(in the rows, 128 means zero)
Known rows, with every way that one mark hangs from another:
J(G T U): [117  78 134 141 141 100 114 135 121  90 134 123 137 105 121 141 136 147
 124 122 148 128 111 122 142 134 100 141 119]
G(J(R U) M): [122 102 133 226  94 100 119 118 119 119 167 120 140 117 124 146 148 137
 125 122 130 134  94 117 128 128 109 153 121]
Z(M(G(J))): [138 105 139 177 101  76 155 151 115  65 139 116 125 114 132 138 159 137
 133 115 164 135  83 125 140 110  96 136 118]
J(G(M) R T U): [116  80 129 128 130  93 108 116 126  99 149 124 144 100 117 139 140 150
 124 123 125 127 105 114 144 124 104 151 119]
G(J(R) M(Z)): [118 100 132 172  78 116 124 137 122 136 160 126 139 111 121 147 144 133
 106 118 131 140  71 116 125 118 105 153 121]
M(G(J(U)) Z(E)): [133 101 131 221 108  72 163 140 119  94 147 128 117 122 144 138 151 133
 108 115 147 131  69 125 126 132  84 143 120]
V(E K(L(J(R)))): [128 110 145 114  89 128 101 131 127 138 121 102 141 117 153 124 126 147
 128 128 144 136  99 111 140 114  94 137 108]
K(L(J(G T U))): [118  94 142 166 128 112 123 142 126  98 115 114 125 105 116 123 132 149
 122 128 163 129  89 116 138 128  92 135 119]
R(J(G T U)): [115  86 132 163 122  72 120 139 124  90 137 121 138  90 132 145 137 141
 113 123 143 131 101 116 143 138  96 147 116]
D(M(Z(E(V)))): [144  98 140 112 110 122 152 127 102 126 136 114 109 111 141 140 136 135
  64 104 153 128  82 117 124 121  82 127 126]
V(E): [119 101 140 132 106 124 105 142 103 119 134 110 138 113 151 155 138 141
 122 119 132 137 100 116 133 123 101 137 117]
E(V(K(L))): [164 104 146 122 114 130 114 121 130 121 119 102 139 106 129 123 129 141
 124 123 147 130  99 123 139 126  94 138 112]
V(E K(L)): [128 102 143 124 102 133  94 138 121 139 117 100 140 105 155 132 127 140
 124 129 141 137 101 119 136 130 107 145 107]
K(L): [121  99 143 137 111 125 122 141 114 129 123 107 129  94 124 133 139 137
 124 127 160 133  79 121 132 119 103 141 118]
L(J(G T U)): [114  91 138 169 129 106 127 142 128  87 125 123 132 120 123 136 134 150
 119 119 145 131 110 113 142 129  88 130 121]
E(V): [156 103 142 129 115 124 123 124 113 104 134 109 139 114 127 145 139 143
 123 115 140 131 100 121 135 119  87 130 121]
K(L(J(R T))): [120 105 145 109  93 114 126 136 122 124 119 113 129 104  99 124 138 148
 133 127 164 131  76 111 137 100  89 134 118]
M(G(J(R U)) Z): [130 102 128 169 108  73 129 130 124 101 164 128 135 123 127 135 151 139
 116 117 158 131  67 122 131 119  90 150 121]
L(J(G R T U)): [116  91 137 128 122  98 123 127 128  92 139 124 139 120 120 133 136 155
 128 121 152 129 106 111 145 113  87 131 121]
Z(E M(G(J))): [143 105 139 189  94  69 189 147 111  64 134 116 113 112 148 138 161 134
 134 115 156 132  83 124 137 109  87 131 118]
M(G Z(E(V(K)))): [164 105 136 122 114  95 159 128 132  97 119 119 128 117 151 129 138 138
 103 112 125 131  81 122 138 123  72 135 115]
J(T U): [117  91 136 161 122 107 120 125 118 105 130 121 131 112 101 143 139 143
 121 120 141 131 104 120 133 134  96 139 120]
E(V(K)): [161 103 143 125 113 128 117 122 130 114 125 108 146 117 134 136 131 141
 122 117 130 132 113 122 141 126  91 132 115]
Z(E M): [128 100 142 138 101 111 182 133 107  84 127 111 112 105 147 146 148 136
 120 117 148 139 100 122 133 111  86 122 119]
V(K(L(J(U)))): [122 107 145 178 112 126 125 132 137 129 113 106 133 118 136 119 127 141
 115 127 147 136 102 116 135 135  96 134 114]
G(J M(Z)): [117 100 133 212  84 125 129 153 122 129 142 124 134 112 124 150 141 127
  97 116 125 143  73 118 122 134 107 152 122]
J(G U): [115  84 134 157 145 107 119 132 119  93 146 118 139 110 151 143 138 143
 118 121 148 131 113 122 139 135 103 139 122]
D(C M(G Z)): [119  94 128  96 128  73 131 136 111 125 135 115  82 104 130 130 146 140
  51 103 163 135  65 111 133 118  97 136 127]
L(J(G(M) R)): [111  98 137 137 107 114 130 140 127 107 136 116 146 112 148 137 141 147
 120 119 124 135  99 105 144 108  95 136 124]
D(C M(Z)): [110  90 131  95 119 108 124 134 106 145 140 113  80 104 125 138 136 138
  46 107 167 139  78 111 126 122 102 131 128]
V(E K): [124  99 140 127 103 130  98 138 122 131 126 107 147 118 161 144 130 140
 121 120 122 140 116 117 139 131 105 140 109]

Rows:
[150 100 139 122 107 131 155 126 114 111 131 119 120 114 139 144 135 137
  97 114 136 135  83 123 126 122  74 130 121] : M(Z(E(V)))
[116  92 132 176 124  78 124 136 122  95 148 116 139  94 160 147 136 137
 110 123 143 134 102 116 140 140  99 145 119] : R(J(G U))
[117  85 132 119 136  99 113 114 119 102 167 117 144 110 150 140 141 148
 129 123 155 129 113 120 143 117 102 140 121] : J(G R U)
[122  99 140 144 124 110 122 125 125 106 140 111 132 108 140 121 135 150
 125 129 171 129  91 114 139 115  92 134 120] : K(L(J(G R U)))
[121  96 134 252  97 100 119 137 120 112 139 125 134 113  98 147 146 135
 120 120 124 133  94 119 127 144 110 153 120] : G(J(T U) M)
[125 100 135 188  99  95 122 122 114 118 173 119 138 121 125 144 147 139
 138 121 163 131  97 123 129 120 104 144 121] : G(J(R U))
[117  79 131  99 135  92 109 117 122  97 154 124 144 105 119 136 139 152
 135 123 155 125 110 120 145 116  98 143 119] : J(G R T U)
[118  94 144 131 116 117 126 157 126 108 107 113 128  99 116 125 132 147
 125 128 163 132  83 115 143 115  92 134 118] : K(L(J(G T)))
[144  88 134 139 123 126 144 133 121  98 131 119 132 103 156 144 134 139
  93 116 114 136  90 118 135 130  87 140 122] : J(G(M(Z(E(V)))))
[124 110 146 145  96 134 105 144 127 133 109 102 135 117 154 126 123 144
 120 127 138 139 100 112 137 127  98 136 108] : V(E K(L(J)))
[123  96 132 211  91  92 114 121 122 118 157 126 140 112  97 144 148 140
 130 122 130 131  93 116 130 127 106 155 119] : G(J(R T U) M)
[133 104 134 226 116  68 130 140 119  89 149 120 135 122 133 138 155 137
 132 117 150 129  85 124 135 130  99 144 121] : M(G(J(U)))
[125  95 137 141  83  97 119 141 114 122 153 123 141 111  99 143 149 140
 146 121 163 130  88 121 137 104 102 145 116] : G(J(R T))
[162 112 149 140 108 133 123 126 135 117 109 103 135 116 129 120 125 145
 121 122 145 133 101 118 139 123  84 129 114] : E(V(K(L(J))))
[127 110 144 174 107 129 102 131 128 127 115 102 133 122 154 124 122 146
 116 128 141 137 108 113 133 139  95 135 110] : V(E K(L(J(U))))
[154 100 139 118 104 132 153 125 128 121 125 117 126 117 146 136 128 136
  96 115 129 137  96 123 131 127  77 132 115] : M(Z(E(V(K))))
[136 102 134 186  97  79 166 156 118 103 137 126 120 117 145 139 152 131
 112 113 147 133  62 123 130 119  85 143 120] : M(G(J) Z(E))
[128 102 133 175 101  87 136 157 122 102 141 127 131 117 131 139 151 134
 111 113 152 135  61 123 131 122  95 146 120] : M(G(J) Z)
[114  93 130 206 121  82 124 134 126  97 143 115 140  91 157 149 138 135
 100 124 117 137  99 112 138 147 103 153 120] : R(J(G(M) U))
[122  96 131 114 132  62 127 134 107 120 133 107  85 102 134 130 152 142
  76 106 160 130  79 109 140 116 103 132 127] : D(C M(G))
[163 113 147 109 100 127 120 115 135 122 124 103 141 116 127 118 129 149
 129 123 151 130  99 116 141 110  82 131 113] : E(V(K(L(J(R)))))
[174 108 142 130 113  86 180 118 127  57 116 109 120 115 154 127 148 142
 126 113 136 129 104 124 146 114  72 124 112] : Z(E(V(K)) M(G))
[127 100 133 130 114  89 165 145 120 101 124 124 120 110 148 139 148 135
 102 114 134 133  67 120 134 118  80 137 121] : M(G Z(E))
[134 100 132 178 107  54 124 131 120  91 154 127 138 118 107 134 157 145
 147 118 156 123  81 122 140 115  96 149 117] : M(G(J(R T U)))
[125  95 134 177  96  89 117 124 115 113 163 125 137 118  98 143 148 143
 143 122 164 128  96 123 132 118 100 146 118] : G(J(R T U))
[113  87 132 107 118 109 116 130 123 114 149 116 149  98 148 143 143 144
 124 122 125 133 100 113 146 109 108 148 121] : J(G(M) R)
[115  98 139 110 111 112 131 142 124 105 142 116 145 117 150 136 140 149
 129 119 150 133 101 110 145 100  91 127 122] : L(J(G R))
[112  93 133 165 107  88 127 150 125 106 136 114 143  83 158 151 139 133
 105 122 115 139  92 111 142 132 104 150 119] : R(J(G(M)))
[112  92 139 164 111 115 130 157 130  98 110 120 136 108 122 138 135 145
 112 118 119 136  99 107 144 123  94 136 121] : L(J(G(M) T))
[161 102 147 130 121 129 120 133 137 105 114 104 138 114 145 117 124 148
 123 124 148 131 105 118 146 124  86 130 113] : E(V(K(L(J(G)))))
[139 101 136 194 110  65 150 138 118  52 136 123 123 116 109 135 157 141
 132 116 164 131  89 126 138 120  92 140 117] : Z(M(G(J(T U))))
[126  95 129 145 112  63 130 149 108 124 148 117  82 110 129 130 149 136
  62 104 175 135  59 114 131 120 101 139 126] : D(C M(G(J) Z))
[119  99 129 212  91 110 121 120 123 125 168 127 136 119 121 144 143 135
 101 119 133 137  81 118 121 131 104 155 122] : G(J(R U) M(Z))
[114  98 141 160 112 134 130 154 131 116 113 115 126 100 137 127 130 141
  92 125 142 139  71 111 133 125  96 139 121] : K(L(J(G(M(Z)))))
[141 100 139 175  92  64 185 149 112  60 126 120 112 109 126 136 160 136
 138 115 156 131  83 125 139 108  85 133 115] : Z(E M(G(J(T))))
